Each row comes from the steps of one path. Every step used is in the known rows, and no mark comes twice. Write the path behind each row, first mark first.
Known rows
nuza, bisam: [-10  14  -4 -17 -11  11  -2  -9  -1   1  -3 -20 -29 -22 -19  -7  -5 -33
  -3  -4  13   3   7]
bisam, nuza, rosal, lenir, dasar: [-16  -4  11   1  17  26  18 -25  26 -11 -14   4  22 -20 -24 -14  11  -3
   6  38 -20  -4 -36]
rogerog, bisam, nuza, rosal: [-26  13 -16  -3  -9  42   4 -33 -18 -12   0  15   1 -35 -12  -7  21 -10
 -20  25 -17  -1  10]
nuza, bisam, lenir, dasar: [  1   3  -2   1   1  32 -17 -10  -7   4 -31 -30  -5 -52 -15  -7 -16 -24
  21   6 -46  10 -29]
nuza, lenir: [ 10  11   7  -4  14  -7   4  -1  -2   5  -2 -27  -7   3   1 -13   3   6
   7 -11   4   4   1]
bisam, lenir, rosal: [ 17  -5  12 -12  -2  17 -33   5 -16 -11 -23   1  35 -11  -5   7  -6   4
  10  13 -40  -2 -25]
rogerog, rosal, nuza, bisam, lenir, dasar: [-26   9 -33 -13 -11  14  31 -18  -4   0 -26  11   8 -54 -20 -18   6 -31
  15   1 -22   4  -7]
dasar, bisam, nuza, rosal: [  4  12  21  13  16  39   6  -7   6 -25  11   4 -36 -19 -33  -6   2  -5
 -14  41 -39  17 -12]
bisam, nuza, lenir, rosal, rogerog: [ 15  13   8 -24   9  29   3   0  -6 -11   5 -23  45 -10  -6 -32  18  -6
 -18   8 -15  -5 -21]
rosal, nuza, bisam: [-21  21 -20 -15  -7  13  35 -15   5   3   0  16 -29 -22 -26 -18  -5 -41
 -18 -18  26 -11  24]
lenir, nuza: [-13  -2 -12   0   4  -1  -1   9   3   8   4  -6  -5   3 -11 -10  -1  -2
   7   5 -23   1 -22]
bisam, nuza: [ -5  17  -2   4 -13  24   6   4   3  -6   3   2   2 -14 -19   3   7   6
  -8  15 -24   9  -5]
lenir, rosal, rogerog, bisam: [  6 -11 -11 -18   6  20   3 -17 -37   6   9   8  55 -24  18 -28  27  -5
 -25  -7  11 -20  19]
dasar, bisam, nuza: [ 16  24  14  27  16  31  11  12  -5 -11  18   1 -28 -25 -33   5  -1  12
 -14  19 -40  19   2]
nuza, lenir, dasar, bisam: [ 37   7  21  34  48  -3  15   9   2  -4   0 -31 -25 -26  -1 -30 -14  15
   5   0 -33   8 -25]
rogerog, bisam, lenir: [ -3   5 -11  10  -5  32 -20 -22 -38  25 -13   7  15 -35   7   5   8  15
  12 -17 -35   4  25]
lenir, dasar, bisam, nuza: [ 18  14  12  40  28  33  18  16   7 -19   8  -3 -14 -44 -23 -12 -13  19
  -8  34 -61  19 -28]
dasar, bisam: [ 20   5  16  24  24   2   7   4  -7  -1  13   0 -34  -7 -12  -3 -10  10
  -8   2 -21   8  12]
dasar, bisam, lenir, nuza: [ 10   3  13  26  24  22 -16  14  -9  21   2 -13 -27 -19 -29   1 -12  13
  19   4 -78  24 -29]
rosal, rogerog, bisam, lenir, dasar: [ -4 -20 -13  16   8  43  -1 -27 -32  36 -11  -6  51 -55  25 -25  12  18
   8 -11 -43  -1  -7]
nuza, rosal, rogerog: [-16 -23  13 -18   5  19   7 -28   7   6   5  -3  17  -1   5 -32  15 -23
 -12   9  18  -7 -18]
dasar, bisam, lenir: [ 23   5  23  26  19  27 -15   2 -16  10  -2   1 -20 -22 -19  10 -11  18
  10  -4 -57  19  -6]
rogerog, bisam: [ -4   5 -21   2  -4   9   3 -19 -28  10   4   5   5 -22  15  -1  14   7
  -6  -9   0  -5  34]
dasar, bisam, nuza, lenir: [ 25  35  19  24  28  24   9  10  -1  -7  13 -21 -37 -16 -29 -13   3  13
 -11   7 -41  21   0]

Write each row's path
[-19  16 -12 -10 -11  32  12 -16  -3  18 -17  10 -19 -29 -32  -5  -9 -33
   2 -23 -15  -4   8]
rosal, nuza, bisam, lenir
[ -5 -10 -12   4  -7  42 -10 -31 -38  44   0   1  37 -34  13 -12  24   6
   1 -25 -27   3  20]
rosal, rogerog, bisam, lenir
[-19   7   4 -10  -8  35   0 -15  14 -23  -3   5  -3 -14 -21  -5  11 -16
  -9  35 -19   3 -19]
bisam, nuza, rosal
[ 14  -6   5  14  34 -18  29 -13  -1   0   1   8   5 -12 -14 -11  16  15
  14  16 -13  11   1]
rogerog, rosal, lenir, dasar, bisam
[  8  19  -1  13  12  16  11   5   7 -13 -10 -32  10 -31  -5 -24   1  13
   3  18 -40  11 -34]
bisam, nuza, lenir, dasar
[ 18   2  -8 -20  19  11   4 -20 -36   7   9 -15  44 -19  20 -42  27  -1
 -19 -23   6 -21  15]
nuza, lenir, rosal, rogerog, bisam
[-25  -3 -17 -24   4 -27  14 -11   2  21   3   6  16  18 -26  -7  32  -1
  21   8   4   3  -3]
rogerog, rosal, lenir, nuza
[  1   9 -14   9  29  -5  44  -4  13  -5  -9  -1   9 -19   3 -37  -8   1
  -3 -12   0 -14 -15]
rosal, nuza, lenir, dasar
[-28  19 -32 -28 -20  18  22 -24 -12   9 -16  14  -4 -32 -31  -5  17 -41
   8 -10  -5   6  20]
rogerog, rosal, nuza, bisam, lenir
[ -1  -4  16  17  29  32 -17  -4  -2   7  -7 -10 -36 -18 -33  -9 -11  -4
  17  26 -73  17 -43]
dasar, bisam, lenir, nuza, rosal
[-14   9 -14   0   2  31  23 -15   1   7 -26  -1  -5 -57 -18 -18 -19 -25
   8  -7 -30  -2 -19]
rosal, nuza, bisam, lenir, dasar
[ 23  16   3  33  54   0  49   4  11  -8   2  -1 -24 -25  -9 -39 -16   8
 -12  -8 -19  -1 -11]
rosal, nuza, lenir, dasar, bisam
[-21   2 -12   5  17  34  18 -42  -7  -1 -13  12  27 -42 -10 -17  20   0
  -1  30 -25  -8  -4]
rogerog, bisam, nuza, rosal, lenir, dasar
[ -7  19 -15 -34  -1  10  27  -6  -3 -24  -8  18  -3 -20 -23 -18  -8 -44
 -24  -4  20 -23   7]
lenir, rosal, nuza, bisam
[-20 -11 -21   0  -2  39  -8 -21 -34  52   5  -9  32 -35   2 -21  21   4
   8 -19 -47   5  -5]
rosal, rogerog, bisam, lenir, nuza
[ 15 -20  18 -19   4  32 -22  -7 -16   9 -10  -3  59 -14   2 -14  11  -3
  -1   4 -29  -5 -28]
bisam, lenir, rosal, rogerog
[  8   7  16  26  26  43  17  -4  13 -33  -1  -1 -21 -44 -25 -22  -9   6
 -11  51 -54  12 -42]
lenir, dasar, bisam, nuza, rosal
[ 40  19  29  -2  32  37   9   9 -11 -16  17 -21  12 -18 -23 -35  13   0
 -29  12 -32   7 -13]
dasar, bisam, nuza, lenir, rosal, rogerog
[-22  10  -8 -10   2  32   8 -45 -12   8   0  22  14 -21 -22  -7  32  -8
  -5  16  -4  -6  24]
rogerog, bisam, nuza, rosal, lenir
[  3  30   4  -2   3  20   6   3   3  -4   2 -27  -2 -10 -15  -9  13   3
  -2   2 -21  12  -7]
bisam, nuza, lenir
[-26  11  -7 -25   5  -2   7 -13   7  31  -3 -20 -26  -4 -38 -11   6 -31
  16  -6  -1  -2  -7]
rosal, lenir, nuza, bisam
[-11  23 -23   4 -13  34   7 -12 -27   4   6  10   7 -35  -7   0  19   8
 -13   5 -24   6  25]
rogerog, bisam, nuza
[-22  -5   8 -16  -8  45  11 -24  14  -3   8  -1  22 -18 -12 -24  22 -22
 -20  25  -8   0 -21]
bisam, nuza, rosal, rogerog
[-16 -20  -1 -10   0  47 -11 -50 -31  32  -6   5  30 -34  10 -23  26 -11
  -3  -5 -17  -4  10]
nuza, rosal, rogerog, bisam, lenir
[-27  -9  -2 -12   7   5  -2  -8  13  -6  -4  -7 -11  -1 -14 -19   0 -23
   6  27 -20  -1 -39]
lenir, nuza, rosal
[ 14  19 -13  17  42 -18  59  -3  -2 -15   6   7 -13 -25 -10 -43   7   7
  -4   0 -13   2   2]
rogerog, rosal, nuza, lenir, dasar, bisam
[ 25  -2  13  35  37   7  13  10   1 -12   4  -7 -18 -31  -3 -16 -19  13
  -2  14 -35   9 -21]
lenir, dasar, bisam
